What can hang from each mark
lafozu: dofer
fiko: bota doke
vevul: zaliz
zaliz: bota mulopa vevul
dofer: lafozu netu nirut sebeb vevul
zimif: gatuk pifa
sebeb: dofer
mulopa: gilofe
bota: fiko zaliz
zevapi: doke
pifa: lafozu zimif
doke: zevapi
gilofe: dorag mulopa
netu: dofer mazog

(in the rows, 128 means zero)
Known rows, with every way that one mark hangs from another
netu[dofer]: [134  75 131 137 157 109 144 143  93 148  97 141 124 126 109  99 132  98
 170  96 102 160 102 154 197 100 140  98  54 104  97]
zaliz[bota]: [150  86 123 151 125 148 143 124  82 135 105 121 155 144 109 117 121  87
 169 112 113 166 102 133 156 124 165 111  46 128 120]
netu[dofer[nirut] mazog]: [123  90 122 133 168 109 145 130 124 134 106 167 115  99  99 101 125 108
 144 100 113 170 114 146 195  89 125 111  88  95 114]
dofer[nirut vevul[zaliz]]: [143 116 143  74 161 162 136  95 100 117 119 153 121 139 125 159  79  94
 166 118 180 144 100 151 157 130 118 143 147 112 109]
zimif[gatuk pifa]: [142  91 130 168  97 111 137 115  81 151 133 143 130 143 110 122 149 103
 137  71 104 154 110 147 173 118 120 136  97  89  76]
zimif[pifa]: [139  85 131 147 116 102 134 121  89 141 114 140 137 137 104 130 138  90
 154  90 116 160 102 139 175 118 143 112  64 105  81]
bota[fiko zaliz[vevul]]: [158  72 121 159 112 129 140 113 126 147 104  89 109 176 120 111 107  73
 186 106 149 171  91 144 173 107 143 102  62 112 143]
sebeb[dofer[lafozu netu[mazog] nirut vevul[zaliz[mulopa]]]]: [138 124 127  50 182 111 144 125  80 120  75 136 113 140 136 155 122 100
 145 145 154 160 134 163 136 126  81 182 197 105 156]
sebeb[dofer]: [144  73 125 154 138 103 138 123  71 141  92 111 143 115 123 116 132  88
 179 110 114 163 100 164 172 118 148 101  71 107  97]
vevul[zaliz[bota[fiko[doke]] mulopa[gilofe[dorag]]]]: [154  68 130 132  95 143 135  91 114 145 127 101 124 194  97  94 112  84
 155  94 133 191 119 130 166 158 146 121  81 129 131]
zaliz[bota[fiko[doke[zevapi]]] mulopa vevul]: [162  73 121 183 106 139 141  96 129 132 104  94 160 187 141 121 148  81
 153  82  98 199 116 132 143 138 149 135  46 146 141]
netu[dofer[lafozu nirut vevul] mazog]: [126 116 119  96 200 115 150 131 132 138 105 172 109 110 110 118 133 109
 138 114 137 164 124 148 175  93  96 154 132  95 121]
fiko[bota[zaliz[mulopa[gilofe] vevul]] doke[zevapi]]: [142  49 121 250 106  78 136  93 112 120 118 112 113 169 127 138 158  93
 157  66 144 169 115 127 198 114 106 149  56 119  72]
zaliz[bota vevul]: [159  99 113 162 131 151 139 119  67 143  95 117 164 153 124 128 116  85
 178 111 112 173 103 132 137 122 160 111  51 145 124]
gilofe[dorag mulopa]: [135  74 119 152 137 124 138  86  72 148 138 104 108 116  94 103  96  81
 174  86  86 191  93 141 191 114 157  90 116 125 118]
lafozu[dofer[netu[mazog] nirut sebeb vevul[zaliz[bota]]]]: [145 126 124  35 172 163 159 114 127 130 119 198 120 107  99 171  64 131
 141 138 147 134 118 147 121 118 113 161 159 102 172]
pifa[lafozu[dofer[netu nirut sebeb vevul]] zimif[gatuk]]: [151 105 132  91 173 143 172 117 132 140 154 176 127 156 115 167  80 129
  97 109 160 156 121 154 127 108 103 153 152  76 205]
bota[fiko zaliz[mulopa[gilofe[dorag]] vevul]]: [164  63 119 179 100 120 135  96 121 161 113  73 107 200 103 100  97  68
 170  96 156 203 107 144 178 120 134 102  67 122 147]
dofer[nirut sebeb vevul[zaliz[bota[fiko[doke]] mulopa]]]: [153 110 135  70 143 186 145  68 158 110 133 144 142 171 126 154  71 100
 121 116 167 148 116 143 114 163 112 176 144 121 165]
pifa[lafozu[dofer[sebeb vevul]] zimif[gatuk]]: [153  76 118 124 156 134 166 115 115 137 158 163 131 155 116 145  98 124
 103  80 151 166 113 156 143  98 116 137  95  78 169]
dofer[lafozu]: [139  95 132 123 152 110 148 129  93 146  99 109 134 148 112 111 139  88
 170 112 126 165 110 135 175 116 153 128  87 105 120]
lafozu[dofer[netu nirut vevul]]: [148 124 144  92 190 132 158 122 126 157 112 178 128 125 117 180  80 111
 166 132 150 140 108 148 150 115 128 131 135 105 134]
dofer[lafozu netu nirut vevul]: [140 147 148  63 196 140 154 121 115 142 103 144 128 148 125 164 105  93
 160 154 157 142 119 141 138 130 108 166 182 107 156]
vevul[zaliz[mulopa]]: [144  73 137 105 128 122 135 117  63 117  89 113 125 173 121 124 110  88
 164  94 138 170 107 147 176 125 139 120  84 117 113]
zevapi[doke]: [139  89 133 140 136 153 144 120 102 145 110 106 151 144  98 117 106  96
 170  84  97 147 108 134 172 108 141  76  74 116  98]
zimif[gatuk pifa[lafozu]]: [145  77 128 151 104 107 144 117  81 152 137 154 127 172  99 122 157 106
 125  69 112 161 109 146 166 108 115 141  96  86  95]
mulopa[gilofe]: [143  80 141 170 122 106 141 121  96 146 118 123 135 147  82 111 114  80
 174 104 143 162 107 140 197 123 160  82  63  98  88]
lafozu[dofer[netu nirut vevul[zaliz[bota]]]]: [152 129 138  54 168 164 154 127 104 149 105 177 123 139 117 183  78 115
 173 138 158 134 110 145 132 130 124 152 146 117 146]
zimif[gatuk pifa[lafozu[dofer[vevul]]]]: [151  86 124 136 127 108 152 119  99 166 144 186 122 164 105 153 145 122
 125  67 128 152 109 154 157 100 102 156 102  83  87]
bota[fiko[doke[zevapi]] zaliz[mulopa[gilofe[dorag]] vevul]]: [152  43 121 195  94 113 134  79 146 149 129  83 103 181 118 105 123  75
 164  72 135 203 106 138 193 125 126 130  55 119 133]
dofer[lafozu netu nirut]: [136 131 149  83 173 121 155 131 111 150  94 126 130 153 113 139 117  92
 166 149 139 152 120 130 154 131 134 148 158 103 164]
zimif[gatuk pifa[lafozu[dofer]]]: [147  75 125 147 111  95 153 126  98 171 137 172 123 164  96 135 155 122
 129  63 114 159 109 147 168 101 121 143  84  79  92]

Rows
[139  41 133 164  99 122 143 102 164 128 131 104  96 151 123 107 140  81
 172  81 130 163  90 140 206 114 140 129  46  95 128]
bota[fiko[doke[zevapi]] zaliz]
[174  89 123 189  97 135 142 113 113 153  95  87 161 217 101 112 122  68
 161 107 140 200 126 135 144 141 156 100  57 138 140]
zaliz[bota[fiko] mulopa[gilofe] vevul]
[154  81 132  96  95 166 140 120 106 132 108 107 127 171 107 102 116  85
 178 112 136 166 103 141 160 135 160 110  82 116 136]
vevul[zaliz[bota[fiko]]]
[122 114 118  30 188 138 149 119 133 122 111 178 100 103 105 118 104 122
 130 118 145 144 124 155 158 103  83 175 165  86 148]
netu[dofer[lafozu nirut sebeb vevul[zaliz]] mazog]
[146  66 126 162 128 122 153 125  83 126 140 121 131 179 117 113 131  98
 117  79 136 187 111 142 172 101 134 112  76  87 156]
pifa[lafozu zimif[gatuk]]
[149 112 136 105 144 116 158 121 112 169 140 199 119 165 104 175 128 127
 121  93 138 143 117 152 140 110  90 170 154  82 120]
zimif[gatuk pifa[lafozu[dofer[netu nirut vevul]]]]
[145  66 133 107  88 160 139 108 128 122 122 115 122 156 120 106 140  91
 175  92 116 165 102 136 172 139 153 134  74 115 126]
vevul[zaliz[bota[fiko[doke[zevapi]]]]]
[134 129 126  43 182 118 143 126  85 127  86 146 106 117 130 148 120 103
 159 152 150 147 126 162 141 121  87 173 200  98 149]
sebeb[dofer[lafozu netu[mazog] nirut vevul[zaliz]]]
[137 129 126  86 191 108 149 125 101 136  90 146 123 109 128 148 127  99
 152 152 139 155 126 159 140 115  96 163 180  98 148]
sebeb[dofer[lafozu netu[mazog] nirut vevul]]
[164  68 119 196  92 138 135  79 130 157 126  89 149 179 111 102 133  79
 157  81 106 218 123 131 155 147 149 124  58 146 135]
zaliz[bota[fiko[doke[zevapi]]] mulopa[gilofe[dorag]] vevul]
[127  83 117  87 174 121 138 134  90 122 106 177  92 108 112 111 125 110
 154  95 121 158 110 161 188  85 101 124  96  98  94]
netu[dofer[vevul[zaliz]] mazog]
[150 105 141  57 192 134 168 113 137 150 124 189 133 145  96 174  74 120
 137 131 153 141 105 152 127 109 124 146 137  93 169]
pifa[lafozu[dofer[netu nirut sebeb vevul]]]
[148 114 122  36 150 175 148 110  91 121 112 134 137 146 116 137  99 103
 155 129 154 135 113 145 120 138 117 181 135 113 154]
dofer[lafozu sebeb vevul[zaliz[bota]]]
[139 130 138  22 170 166 147  91 123 121 119 146 126 135 118 152  78 105
 148 133 185 132 113 148 132 140 105 185 186  98 154]
dofer[lafozu nirut sebeb vevul[zaliz]]
[155  62 126 210 110  94 141  98 145 144 113  91 113 214 116 116 114  67
 156  87 157 180 110 132 184 131 127 113  48 116 128]
bota[fiko[doke] zaliz[mulopa[gilofe] vevul]]
[155  70 120 193 121  99 137 118  74 137  90  98 122 193 112 131 101  71
 170  97 165 175 107 139 182 114 124 114  48 121 118]
bota[zaliz[mulopa[gilofe] vevul]]
[150  59 134 117  90 150 139 105 121 113 109 104 129 183 127 113 144  86
 157  82 118 181 113 138 166 144 144 146  71 124 136]
vevul[zaliz[bota[fiko[doke[zevapi]]] mulopa]]
[143 125 141  49 190 139 158 120 106 135 108 141 135 133 116 148  97 101
 150 148 129 133 117 150 124 124 112 162 157  98 169]
dofer[lafozu netu sebeb vevul]
[143 109 126 111 147 105 157 119 117 159 141 212 110 149  97 164 135 132
 106  90 128 153 123 150 144  94  85 169 156  75 122]
zimif[gatuk pifa[lafozu[dofer[netu[mazog] nirut vevul]]]]
[123 115 120  56 188 124 145 132 118 128 100 174  92 119 112 118 127 113
 146 114 149 156 124 151 175  99  86 165 154  94 123]
netu[dofer[lafozu nirut vevul[zaliz]] mazog]
[147  93 134 105 155 127 173 125 128 145 147 162 130 159 105 148  90 128
 102 105 145 162 120 146 139 109 121 137 133  73 211]
pifa[lafozu[dofer[netu nirut sebeb]] zimif[gatuk]]
[154  70 115 215 127  97 138 108  77 128  91 100 121 182 129 137 132  91
 163  92 154 171 109 135 170 102 118 129  70 127  97]
fiko[bota[zaliz[mulopa vevul]]]
[153 118 122  90 141 135 139 118  81 134  87 115 139 171 121 148 121  87
 159 136 188 157 131 157 139 155  98 179 156 117 129]
sebeb[dofer[lafozu nirut vevul[zaliz[bota mulopa[gilofe]]]]]
[145 110 143  75 179 146 152 110 100 125 119 156 137 122 115 157  76 100
 151 138 122 130 104 158 131 120 123 132 131 104 150]
dofer[netu sebeb vevul]
[148  81 124 129 143 131 167 113 135 143 156 156 135 155 104 137  95 125
 101  84 157 171 116 145 150 107 131 134 107  73 187]
pifa[lafozu[dofer[nirut sebeb]] zimif[gatuk]]
[136 128 139  94 189 136 148 109 115 122 115 176 121 115 113 160  91  98
 142 138 141 153 115 145 150 107 112 135 158 103 141]
dofer[netu[mazog] nirut vevul]
[146  59 123 141 154  98 162 141 109 139 124 137 132 165 108 131 119 104
 138  88 149 190 104 136 174  94 160  93  36  96 158]
pifa[lafozu[dofer] zimif]
[147  94 134 126 156 118 169 138 114 151 138 156 122 173 113 148 109 120
 116 100 146 174 120 142 156 105 125 128 122  81 192]
pifa[lafozu[dofer[netu nirut]] zimif[gatuk]]
[145 118 138  91 170 166 146  80 133 122 134 159 148 113 114 157  63  99
 139 122 163 138 101 152 136 128 124 144 138 105 137]
dofer[nirut sebeb vevul]
[144 119 127 106 174 123 143 112 102 142  97 124 141 123 135 144 125  91
 167 131 162 153 114 161 147 130 111 159 149 106 119]
sebeb[dofer[lafozu nirut vevul]]
[166  85 123 208 110 122 143  99 131 149 109  97 161 215 111 114 128  72
 149  97 127 194 126 125 147 152 151 111  47 140 128]
zaliz[bota[fiko[doke]] mulopa[gilofe] vevul]
[141  92 110  72 156 130 148 142 123 130  88 139 101 169 115  96 155 102
 137 108 129 182 135 152 160 105  97 161 111 108 144]
netu[dofer[lafozu vevul[zaliz[bota[fiko] mulopa]]] mazog]
[130  98 121  59 180 138 143 108 122 107 108 183 108 114 109 131  88 118
 117 102 145 157 122 164 158 103  83 157 140  97 140]
netu[dofer[nirut sebeb vevul[zaliz[mulopa]]] mazog]
[174  86 116 181  99 147 136  94 106 168 112  79 154 199  97  98 110  74
 163 104 125 219 122 135 140 143 157  99  68 149 148]
zaliz[bota[fiko] mulopa[gilofe[dorag]] vevul]
[164  77 128 155 107 145 146 116 121 136  98  92 155 198 113 107 131  76
 151 106 122 195 116 137 149 135 163 112  51 129 149]
zaliz[bota[fiko] mulopa]
[165  86 120 188 125 134 143  96 121 141 101  96 163 205 138 121 131  79
 147  95 108 196 118 127 131 144 152 123  48 150 142]
zaliz[bota[fiko[doke]] mulopa vevul]
[149 112 134  85 143 125 161 110 125 163 148 203 124 152  98 173 110 134
 107  97 135 133 117 156 126 113  86 179 163  75 138]
zimif[gatuk pifa[lafozu[dofer[netu nirut sebeb vevul]]]]
[153  87 129 121 169 122 168 140  95 146 139 163 118 173 124 158 115 119
 119  97 143 169 117 153 151  96 110 130 111  85 171]
pifa[lafozu[dofer[netu vevul]] zimif[gatuk]]
[144  36 132 172 101 112 143 100 159 120 119  94 104 179 132 113 142  77
 153  72 132 180 100 140 200 119 130 140  41 102 138]
bota[fiko[doke[zevapi]] zaliz[mulopa]]
[136 108 134 113 173 104 159 130 129 153 107 176 120 108  96 148 102 117
 156 122 124 159 115 137 168 100 145 113 115  94 143]
lafozu[dofer[netu[mazog] nirut]]
[135 138 136   6 190 140 153 105 116 107 100 159 114 145 117 159  83 111
 117 145 161 148 136 148 119 128  80 197 217  96 196]
dofer[lafozu netu[mazog] nirut sebeb vevul[zaliz[mulopa]]]
[149 104 139 103 185 119 157 134 102 158 108 169 125 127 117 169  98 110
 174 122 127 142 104 153 157 106 135 118 102 106 121]
lafozu[dofer[netu vevul]]
[148 103 144  40 184 133 160 126 108 147 112 186 112 165 105 175  87 116
 160 124 169 145 105 150 145 110 119 145 146  99 151]
pifa[lafozu[dofer[netu nirut vevul[zaliz]]]]
